Each row was made from one walk, in order. Every step used is in the known rows, and no mark comes twice. Write each row's walk.
In the rows, 128 means zero.
Known rows:
zopaf/rebib/nuto/kogo: [105  99 205 150  78 116 107 138 106  87 136  64 125 142 179 129 149 139
 131 102 148 171 134  86 110  87  84 149 168  60  90]
rebib/sozan: [168 170 119 140 106 149 122 128 140 183 121 131 120 179 111  68  83 160
  91  80 151  93 134 122 144 138 115  57  90 191 229]
vugal/kogo: [125 126 111 131 138 154 182 111 144 133 129 138 152 149 137 104 126 163
 128 112 139 128 113 119 130 137 133 145  76 191 175]
rebib/bekab/kogo: [141 109  88 170 114 107 131 125 109 161 152 149 125 186  53 123 144  81
 126 135 107 134 135 158 188 210 117 107 103 158 166]
semo/kogo/sozan: [142 176 131 140  82 164 118 115 162 171 173 105 110 156 115  64 117 120
 117 114 187  71 108 137 197 140 140  93  57 211 180]
bekab/kogo/vugal/rebib/sozan: [141  86  46 140 132  74 146 141 136 165 130 129 128 118 130 136 112 186
 124 134 105 109 178 139 115 144 150 103 149 105 133]
gokag/nuto/kogo/vugal/rebib/semo: [130 159 109  92 159 136 187 170 115  64 145 127 117  93 138 207 150 100
 170 160 148 223  84 154  59 112 135 164 144  78 122]
bekab/rebib/nuto/kogo: [119  89 177 137  71  99  85 102 125 105 155  98 132 158 128 107 159 143
 134  81 130 160 165  66 163 154 107 128 142 108 121]
bekab/rebib/vugal/kogo/zopaf: [145  98  77 118 156 138  87  80 126 176 139 177 159 106 136 135 123 164
 131 146  89  86 171  89 113 149 134 147 187 101  53]
rebib/semo/kogo/vugal: [155 140 147 112 155 156 125 131 185 110 121 149  89 125 107 125 127 121
 129 140 158 114 151 163 141 121 151  81 122 153 146]
nuto/kogo: [112 128 144 119 114 138 181 135 142 104 135 116 122 149 144 107 126 129
 111 112 153 164 101 112 133 130 134 129  89 170 167]
gokag/sozan: [ 79 196 154  86 127 157 136 138  76 150  98 135 143 130  53  85 146  65
 158 120 127 131  71 147 180 146  97  96  92 209 218]
rebib/vugal: [153 157 100 131 128 151 134 116 117 174 118 162 141 134  88 102  95  97
  99 125 117 106  84 129 121 156 118 110 128 176 167]
bekab/rebib: [146 111 115 130 117 123  86  89 144 136 138 134 137 176  79  91 120 113
 119  87 109 117 146 107 198 189 141 118  79 181 203]
zopaf/rebib/bekab/kogo: [148  77  90 188 115 103  93 130  97 154 169 111 125 187  88 148 136  94
 135 135 100 131 162 152 176 183 109 133 139  77 125]
semo/kogo/vugal/rebib: [126 106 120 117 139 100 156 120 161  95 129 126 129  80 127 150 128 154
 110 143 129 109 130 130 122 123 146 140 107 142  94]
zopaf/rebib/vugal: [158 126 102 148 128 149  93 117 105 169 133 124 140 132 120 124  86 111
 105 126 108 105 109 126 108 129 110 139 166 100 124]
zopaf/kogo/nuto: [ 80 137 165 116 146 139 137 119 120  96  92 119 133 104 160 108 152 140
 147 121 119 131 111 110 126  90 147 167  98 136 100]
gokag/nuto/kogo/zopaf/rebib: [ 94 120 155 110 123 130 133 151 108  61 127  90 114 125 169 153 158 113
 145 136 168 185  84 103  91 106 109 168 128  81  88]
rebib/bekab/kogo/nuto: [109 114 129 153 129 106 119 122  92 155 123 161 122 143  93 126 165  75
 143 143 101 132 132 152 178 177 118 133 132 125 106]
bekab/kogo/nuto: [ 84  77 114 132 131 102 150 113 137 128  94 139 128 135 122  90 157 116
 143 119 121 131 126 142 170 158 157 141  90 152 144]
zopaf/rebib: [129 122 144 138 123 141 106 126 127 119 122 101 131 160 127 114 108 111
 118 107 128 126 114 127 145 121 123 140 106 132 170]
semo/kogo: [147 110 121 146 109 134 154  96 178 121 133 120 125 158  97  78 117 151
  92  99 171  96 118 132 171 157 137  95  43 204 180]
zopaf/rebib/semo: [162 141 136 138 144 171  93 145 136 125 126 113 117 169 123 133  96 100
 140 119 135 141 133 167 126 102 135 116 133  91 181]
kogo/vugal: [102 164 172  93 146 134 127 140 132 109  86 155 109 120 116 115 138  82
 125 136 118 132 102 124 141 133 135 122 120 201 170]
bekab/kogo: [116  72  71 151 117 103 162 117 154 133 123 129 131 176  83  88 136 121
 124 114 129 131 126 149 175 188 156 112  60 188 202]
nuto/kogo/vugal/rebib: [ 93 124 141  92 143 103 183 152 121  81 127 122 127  74 178 180 138 132
 130 153 118 177 110 114  81  95 144 174 153 106  80]

Write each row's walk:
[151 130  68 138 143 162 170 101 121 181 140 159 162 122 129 119 104 161
 114 133 118 106 109 119  95 142 120 142 135 158 130] : rebib/vugal/kogo
[131 136 137 123 148 145  71 132 101 153  98 143 128  99 148 140 105  98
 115 159 105  95 113 123  88  94 114 133 205  73  59] : kogo/zopaf/rebib/vugal
[188 125  92 145 102 130  68  92 148 195 152 127 128 195  95  66  85 177
 101  63 123  80 187  97 184 179 126  62 102 161 215] : bekab/rebib/sozan
[121 135 110 121 159 159 158  99 105 176 109 172 159  80 169 121 127 152
 131 139 109 103 109 112  90 111 122 167 168 123  67] : rebib/vugal/kogo/nuto
[104 120 168 134  84  95 167 140 107  86 134  91 152 104 161 150 147 145
 128 114 138 184 106 102  85  94  99 160 142  85  93] : vugal/rebib/nuto/kogo
[ 89 112 209 134 118 128  87 130 106 102  92 106 145 106 198 140 162 161
 155 135 130 125 154  90  89  60  88 168 199  57  36] : vugal/kogo/zopaf/rebib/nuto
[ 89 134 176  90 136 127 160 148 135  88 115 132 101 110 164 137 147 113
 126 142 137 164 114 104 117 114 138 141 142 160 124] : nuto/kogo/vugal
[ 91 150 149  89 128 127 180 150 119  65 130 125 104 120 130 142 172  95
 144 134 164 200  67 103 112 151 117 154 102 175 152] : gokag/nuto/kogo/vugal
[ 88 143 159 103 154 127 131 141 130  84 103 124 116 107 141 133 151 130
 143 146 111 134 126 109 120 110 150 153 120 160 116] : zopaf/kogo/vugal
[192 151  98 143  99 176  48  96 180 185 214 111 103 184  92  85 107 119
 149 109 164  77 189 153 217 158 165  71  93 138 178] : bekab/rebib/semo/kogo/sozan
[146 118 126 139 139 152 102 132 132 167 122 115 134 135 211 120  97 223
 124 122 142  81 188 100  88  66 111 116 177  69  81] : vugal/kogo/zopaf/rebib/sozan
[ 95  49 109 143 135  96  99 133 140 111 104 111 123 142 142 125 144 122
 141 147 118 121 159 140 144 126 149 140 139  82  94] : bekab/kogo/zopaf/rebib
[152 138 148 117 148 164 119 130 186 111 104 153 100 134 117 112 118 125
 122 142 170 103 143 169 134 105 152  70 111 137 123] : rebib/semo/kogo/zopaf
[125  88 158 136 126 128  92 115 164  99 117 103 112 123 153 115 123 154
 108 132 155  84 150 122 138  97 132 120 120 101  73] : semo/kogo/zopaf/rebib
[106 151 139  94 154 111 145 146 119 100 101 144 137  82 127 163 129 101
 130 148  98 141  96 133 105 117 142 156 132 148 127] : kogo/vugal/rebib
[147  99  53 174 123  82 152 129  95 152 167 139 152 149  69 169 135 100
 131 150  89 144 132 169 148 189 122 140 115 106 125] : vugal/rebib/bekab/kogo
[153 100 158 144 144 162  91 112 165 115 128 103 107 124 160 124 118 142
 139 118 159 105 166 161 136  79 140 124 138  49  86] : zopaf/rebib/semo/kogo/nuto
[172 158  84 143 115 124 147 132 126 173 133 121 151 141 127 111  73 180
  97  95 131 101 127 134 107 122 120  91 104 138 186] : vugal/rebib/sozan
[137 139 120 110 127 110 163 155 124 137 144 116 121  92 194 158 102 192
 112 131 129 141 150 105  70  86 127 118 176  86  96] : nuto/kogo/vugal/rebib/sozan
[128 139 164 143 156 151  90 135  85 140 136 140 138 126 170 182 142 120
 144 167 103 120 152 121 109  96  90 163 197  60  32] : vugal/kogo/zopaf/rebib/bekab
[116 148 165 138  95 102 132 133 101 105 106 113 159 111 114 132 139 117
 126 105 121 148  94 122 110 116  98 142 124 127 139] : vugal/rebib/nuto
[153 145 132 138 135 103 127 127 115 124 155 147 124  89  98 188 137 113
 112 165 108 112 136 141 133 144 107 133 149 113  55] : semo/kogo/vugal/rebib/bekab
[173 116  74 137 124 131  74  80 126 184 152 157 147 151  70 106  98 111
 106 106  90  95 140 105 159 193 127 114 137 146 155] : bekab/rebib/vugal
[123 141 132  89 165 136 170 171 134  87 133 133 112  82 170 202 125 117
 154 167 122 193 130 156  63  74 154 148 180  65  91] : nuto/kogo/vugal/rebib/semo
[171 123  93 134 124 105 138 121 162 152 142 121 121  97 142 126  93 216
  91 118 144  73 170 121 110 113 130  84 129 119 108] : semo/kogo/vugal/rebib/sozan
[138 170 131  91 177 144 135 163 131 104 105 157 123  91 123 183 118  85
 151 161 105 157 120 175  86  95 155 134 161 105 136] : kogo/vugal/rebib/semo
[114 120 123 144 132 104 106 138 104 145 117 170 114 152  81 139 161  69
 134 166 103 126 139 153 165 176 122 108 141 134 101] : rebib/bekab/kogo/zopaf
[148 167 116 112 137 115 128 148 121 157 114 138 127 102 146 139  95 163
 111 123 112 107 140 123  93 108 125 104 154 128 142] : kogo/vugal/rebib/sozan
[150 121 121 129 154 142 148 114 161 113 120 131 133  87 141 147 115 149
 135 131 145 120 137 176 109  86 155 132 112  73  88] : vugal/rebib/semo/kogo/nuto
[111 141  84 147  91 134 127 137 135 183 163 114 118 175 103  73 137  90
 149 129 147 107 115 157 199 171 161 112  77 191 203] : bekab/kogo/sozan
[ 78 138 182 117 125  87 117 147  94  66 107 103 144  59 158 172 171 148
 159 149  93 152 132 101  73  73 118 182 178  74  44] : zopaf/kogo/vugal/rebib/nuto
[ 92 160 198 107 118  93 113 147  95  91  88 132 139  74 133 157 159  99
 140 139 102 149 108 116  97  99 102 152 175 115  95] : kogo/vugal/rebib/nuto
[114 142 118 119 106 139 198 134 125  81 147 109 124 162 112 114 151 112
 134 102 179 196  55 111 124 164 113 142  51 185 194] : gokag/nuto/kogo
